Each row was made from one path, in order. Every step used is in the known rows, and no mark comes twice. Write each row's path.
In the rows, 128 means zero.
Known rows:
pibi, zubo, vofif: [148  53 154 136  97  92 152 113 104 121 110  79 141 163 106 105 104 192
 123  66 106 130 160]
pibi, mokat: [124  67 119 132 122 112 146  81 109 107 137  67 103 125 105  98  86 162
 119  89 126 152 207]
zubo, pibi: [151  78 100 136 145 120 157 117 129  96 114 108 144 111 134 106  99 165
 138  91 123 167 164]
mokat, vefat, zubo, vofif: [161  89 162 128 141  94 148 133  92 129  89  91 159 150 119  87  84 214
 119  72 126 153 121]
zubo, pibi, gaku, vefat, vofif: [115 104 145 108 156 113 145 105  94  96  95 128 149  83 146  96  99 179
 134 113 126 187 122]
zubo, vofif, pibi, gaku, vefat: [117 101 142 133 145 116 167 109  64 118 111  88 165  95 158  94 122 198
 134  94 132 154 149]
mokat, pibi, gaku, vefat: [116  97 130 140 140 117 154  99  87 107 110 106 144  88 139  90  82 175
 154  96 140 198 147]
mokat, vefat, zubo: [162  92 155 119 136  92 161 132 104 140  98 101 146 143 102  86  65 176
 136  73 146 175 130]
vofif, pibi: [147  73 100 126 141 117 166 122 108 116 133 107 143 109 127 107 112 158
 145  90 141 157 184]
gaku, vefat, zubo, vofif, pibi: [146  99 134 112 145  95 189 135  53 138  95 109 174 119 148  95 102 208
 132  81 146 148 131]
gaku, vefat, vofif, pibi: [144  80 125  90 158 102 162 138  83 120  99 141 148  94 126 105 107 173
 132 110 160 167 152]
zubo, vofif: [154  61 131 139 127 111 150 107 109  99 129  88 142 137 117  98 105 201
 118  87 112 134 168]
zubo, pibi, mokat: [124  80  96 136 147 123 142  92 118  90 112  78 122 109 132 106  93 166
 125  91 115 161 196]
vofif, pibi, gaku: [115  93 117 130 136 120 155  94  94 114 143  87 146  97 139  99 117 157
 150  93 124 165 175]
pibi, gaku: [118  84 143 138 118 114 150  77 109 107 150  80 128 117 115  91  94 163
 137  92 118 165 167]
vefat, vofif, pibi: [146  70 112  97 155 107 141 126 107 102 123 132 143 103 121 113 118 170
 130 107 133 152 171]
gaku, vefat, vofif, pibi, zubo: [139  74 148  87 127  83 171 143  79 145  84 134 150 120 115 112 107 162
 137  88 153 161 145]
vofif, pibi, mokat, vefat, gaku: [106  88 135 111 149 107 139 102 127 128 108  65 132  98 116  99  94 153
 127 102 140 183 186]
pibi, gaku, vefat, zubo, vofif: [117 110 179 127 120  92 172  92  55 126 113  83 158 128 138  77  89 212
 125  82 123 157 109]

Write each row's path:
[149 107 127 117 147  99 190 131  84 128  87 123 158 114 142  89  74 175
 144  83 146 182 117]
gaku, vefat, zubo, pibi
[112 124 144 111 135  97 190 106  52 146 115 103 162 100 147  87  93 169
 151  85 148 180 129]
vofif, pibi, gaku, vefat, zubo
[143  59 120 136 113 101 147 120 117 114 102 107 139 137 112 113  89 165
 152  71 120 172 169]
mokat, pibi, zubo
[115 107 140 124 138 100 157  94  66 115 128  81 173 117 158  97 120 206
 137  83 106 144 139]
vefat, zubo, vofif, pibi, gaku
[147  87 119 117 143  98 166 122  74 118 115 100 169 127 145 101 115 206
 131  79 121 136 149]
vefat, zubo, vofif, pibi
[108  81 162 119 128  99 133  86 140 123 116  58 112 118  93  89  75 156
 115 101 133 186 174]
pibi, mokat, vefat, gaku
[116  92 170 104 133 102 150  95  85 111 119 116 132 101 115  87  92 176
 127 110 136 175 131]
pibi, gaku, vefat, vofif
[158  77 127 100 173 107 129 152 112 119  87 132 152 108 119 108 107 174
 132 101 150 170 157]
mokat, vefat, vofif, pibi
[143  66 123 120 111  96 170 128 102 140 114  98 143 136 114 116 111 150
 149  70 134 153 180]
vofif, pibi, zubo
[128 125 151 131 155 108 147 116 102 119  87  95 167 116 146  89  79 178
 146  79 120 195 111]
mokat, vefat, zubo, pibi, gaku
[114 106 133 123 138 117 179 106  73 131 121  97 152  89 144  93 106 159
 150  94 152 176 158]
vofif, pibi, gaku, vefat
[126 119 156 126 156 103 145 122  68 130  94  82 180 121 154  91 109 211
 139  77 119 160 124]
mokat, vefat, zubo, vofif, pibi, gaku
[113  92 142 110 155 109 131 102  88  94 100 134 143  83 135  95  89 187
 141 114 132 195 133]
mokat, pibi, gaku, vefat, vofif
[136  89 114 137 165 124 131 121 124 107  79  77 131 111 130 103  82 170
 126  86 128 178 182]
zubo, pibi, mokat, vefat
[111  88 128 103 151 110 133  96  97  99 135 117 145  91 134 105 122 170
 135 110 117 160 161]
vefat, vofif, pibi, gaku
[149  96 151 115 120  89 195 119  76 144 111 112 139 131 110  82  67 172
 138  80 156 171 128]
gaku, vefat, zubo
